Each row comes from the steps of one path. Every step used is in the known rows, and no mark comes twice. Write the path behind each row, first mark first.
Known rows
t-l-b-f-g-m: [ 24.4  21.4 -17.2  -8.2   7.0  34.5  18.5 -22.4  43.5 -27.9  24.1 -64.2
  38.2 -74.1  -8.1  -3.6  49.5   4.8   4.6]
g-l-b-f-e: [ -1.4  -3.1  -4.7  38.5  10.9   5.2  53.8 -11.3  29.0 -43.7   1.6  11.2
  54.5   4.4  -7.1 -10.5  12.9 -10.2 -29.1]
l-b-f-e-m: [ -6.1  26.9  -2.1 -19.3  23.3  26.4  48.9 -10.5  63.8  -4.1 -10.6  35.0
  40.9 -10.4 -38.9  -9.5  15.0   5.8 -58.4]
t-l-b: [ 37.0 -31.1 -31.9 -26.1 -18.1   1.8 -18.6 -22.4 -46.2 -15.3  12.7  12.5
  21.0 -18.0  -5.3  30.8  24.8  -7.3  28.5]
e-m-b: [ 10.4  15.1 -17.2 -36.0 -23.1  51.5  -0.2  -7.4  21.3   7.8  -9.6  46.5
 -22.2 -41.5 -38.3  42.8  26.8 -35.7 -42.8]
t-f-g: [ -3.3   4.5 -30.1 -27.1   8.9 -19.0  42.4 -49.8  38.4 -24.6  47.2 -49.8
  44.7  -3.5  19.6  -9.7  21.6  21.9  12.9]
e-m-b-f-g: [-22.5  38.1 -18.0 -13.1   3.3  22.5  58.7 -42.8  37.1 -31.0  51.4 -18.6
  24.0 -29.9   6.2  44.9  48.0 -15.1 -18.1]
f-b: [ 23.0 -30.6  -4.2 -30.9 -20.5  -7.4  -2.3 -30.3  31.4 -17.7  19.0 -10.3
   7.0 -17.4  19.6  50.6  20.0 -23.7  35.6]
m-e-l-b-f-g: [-39.6  27.5 -11.5  -7.5  14.7   2.7  61.1 -43.3  11.8 -33.8  70.3 -26.3
  38.0 -14.7  20.8  17.2  33.9   3.2  -2.3]
l-b: [ 13.7 -12.3 -25.0 -20.0 -33.2  20.5 -22.4  -1.9 -53.9 -25.8   7.3  42.3
   9.2 -12.2   1.1  34.9  15.6 -18.5  10.4]
g-m-e-l-b: [-10.7   1.5  -6.1 -33.1  -3.9  24.3  -7.8  -0.5 -24.1  -0.3  20.5  13.9
  10.2 -38.4 -15.5 -14.9   7.0   1.6  -5.5]
e-m-b-f: [  1.6  56.5 -16.6  21.0  -4.4  41.5  33.2 -12.7  21.2 -42.7  -6.6  14.6
  -2.4 -27.1 -30.7  54.2  21.3 -54.1 -47.6]
g-l: [  6.6 -23.8   4.1  21.5  -3.0  15.9  -3.6  -8.9   6.7  -7.0 -11.8 -51.5
  -4.0 -31.5  25.6 -63.6  19.5 -11.0   4.9]
t-f-e-l-b: [ -5.6 -11.8 -19.7 -44.5  -3.9  -3.7   5.4 -12.5 -21.2 -16.3  23.5  14.8
  38.8 -13.5 -18.0  -8.5   2.3  10.2   5.7]
f-e-m-b: [  7.9   4.1 -12.2 -31.7 -12.7  44.8  20.8  -9.0  44.7  10.4  -8.5  56.9
  -1.2 -32.1 -45.2  32.3  25.4 -24.8 -53.7]
e-l-b: [-12.3  -3.9 -13.8 -48.8 -15.5   9.7 -18.5  -3.9 -53.2  -7.3  26.4  14.5
   9.0 -27.0  -6.5  11.0   9.6  -0.7  17.3]
t-f: [ 27.0   9.8 -33.2   1.3   3.8 -18.3   8.9 -21.8  22.6 -34.2 -13.7 -30.7
  26.6   9.6 -10.3 -25.2 -16.5  -1.2  -4.4]
f-e-l: [-40.0  -3.5  23.8 -34.6  40.7 -24.9  35.1  -3.4  34.5  30.3  29.4 -23.6
  29.7  -8.2 -23.2 -50.3 -11.4  41.8  -6.3]

Write each row's path
[-21.9  43.6  -8.9  23.1   8.6  11.9  32.5 -12.0 -20.3 -50.0  18.9   1.0
  17.4 -10.7  -8.5  20.4   4.2 -28.6 -20.3]	m-e-l-b-f
[ -3.9   3.9  -5.7  31.2  12.3  -0.1  55.9  -8.6  26.6 -41.9   5.8  29.5
  55.4  15.8 -17.0  11.5   5.5  -6.6 -29.5]	l-b-f-e
[-14.9  43.5 -13.7  12.1   0.4  11.4  20.6  -9.6 -30.5 -53.3  17.8  -7.8
  19.1 -17.9  -8.0  32.2   9.9 -28.9  -5.5]	e-l-b-f
[-42.9  18.1  21.1 -12.2  46.4 -22.1  51.7  -7.2  37.8   6.8  29.9 -32.5
  36.4  -7.3 -24.3 -37.6  -8.6  27.4 -14.7]	b-f-e-l
[-21.7  28.8 -19.8   1.2  -1.9  13.4  55.9 -41.0  21.3 -39.2  56.3 -23.8
  22.9 -21.9  15.2  50.3  44.8 -18.5  -4.3]	m-b-f-g
[ -8.4  -2.9  -9.1  23.4  -3.6  25.5  36.7 -38.4  21.3 -34.3  28.6 -67.9
  11.6 -46.6  36.6 -28.0  51.4 -24.6   1.2]	m-b-f-g-l
[-19.8  -0.7  -9.0 -43.5  -2.6  21.4   4.4 -12.4 -17.1  -1.1  39.0   5.1
  17.9 -40.4  -5.9 -13.0  18.3  10.1  -0.1]	f-g-m-e-l-b
[ -9.5  14.1 -24.9  -8.2   5.2  -2.3  49.6 -50.7   3.9 -41.6  62.1 -35.9
  44.7 -17.9  20.9  39.5  47.2  -1.5  17.2]	t-l-b-f-g
[  6.4  14.1  -1.8  36.9  12.6  19.5  57.0  -3.5  61.2 -33.7  -4.3  13.9
  41.1 -12.7 -34.7  11.0  13.4 -17.0 -48.0]	g-m-b-f-e
[ 22.6   8.5 -20.8 -20.5 -30.0  58.0  -0.9  -9.7  28.2  -8.8  15.2  -2.5
  -8.0 -73.2 -20.7  36.3  45.5 -28.9 -15.8]	f-g-m-b
[-28.9  23.6  15.4 -14.6  35.1   1.7  43.4  -2.3  47.9   3.5  22.8 -32.4
  29.4 -37.1 -38.3 -29.2   1.7  14.2 -23.9]	g-m-b-f-e-l
[ 15.9  52.0 -17.2  42.0 -10.9  45.8  20.6  -1.7  18.1 -54.7  -9.6  -9.9
  -1.3 -46.4 -27.7  48.2  24.1 -57.3 -34.4]	g-m-b-f
[ 15.7 -26.4 -36.1 -17.1 -31.0  22.2  -4.1 -32.4 -30.0 -42.7  21.9 -19.1
  27.8 -35.5  28.3 -14.6  40.2 -15.2  20.8]	t-f-g-l-b
[-21.4  24.4 -22.4  -4.4  -1.5   6.9  48.4 -40.4  -0.5 -48.0  59.8 -21.3
  39.0 -14.3  25.9  40.8  41.7  -7.2   8.2]	l-b-f-g
[-12.3  30.4   6.7 -13.1  34.7  18.8  55.9 -10.2  82.8   4.4 -13.7  20.6
  37.6  -6.3 -39.5 -21.3  10.1  11.9 -61.3]	b-f-e-m
[-10.5   3.6 -20.1 -41.8  -0.1  14.8   8.1 -20.7  -9.3 -13.5  35.8  -5.9
  27.4 -37.5  -9.1 -21.8  12.0   9.8  -2.3]	t-f-g-m-e-l-b
[  0.3  35.4  -7.4 -18.3   9.0  38.0  18.5 -13.7  39.6 -22.9  31.6 -64.0
  33.2 -77.6  -8.3 -13.2  42.1   8.5   0.7]	e-l-b-f-g-m
[ -9.7   4.5  -7.9   8.6   0.5  34.7  38.9 -40.5  37.1 -26.0  23.2 -63.2
  13.5 -53.4  27.8 -34.7  55.4 -20.2 -10.3]	e-m-b-f-g-l
[-46.3  32.8  23.3 -13.2  49.3   3.5  44.1 -11.5  52.7  17.9  38.9 -54.9
  14.6 -40.2 -16.9 -61.7   0.4  26.8 -24.2]	b-f-g-m-e-l
[  6.6 -28.9 -25.2 -18.2 -33.2  28.1  -7.1 -25.3 -37.9 -30.9  26.5  -8.9
  18.8 -37.6  32.7  -6.5  45.6 -15.2  22.3]	f-g-l-b
[ -6.9  20.0   0.5  26.2  18.3  34.5  43.5 -15.2  54.6 -13.8  17.1  -7.2
  20.6 -29.7  -5.4 -31.7  17.2  -0.6 -43.1]	l-b-f-g-m-e
[-12.4  48.9  -8.3  22.9   9.1  25.3  26.0  -6.2  -6.0 -49.6  11.8 -11.6
  20.7 -31.0 -16.6   9.8   9.1 -26.9 -23.0]	g-m-e-l-b-f
[ -4.3  18.6  -0.4 -12.4  22.2  31.8  47.2 -14.0  65.5  -6.4 -15.9  17.4
  39.4 -21.8 -30.3 -31.6  22.5   2.3 -55.6]	g-l-b-f-e-m
[-13.6  -2.5  -1.7  26.4   7.3  14.1  38.3 -36.4  25.6 -31.3  27.5 -80.8
  20.4 -37.2  43.6 -47.6  45.0  -9.5   6.8]	b-f-g-l
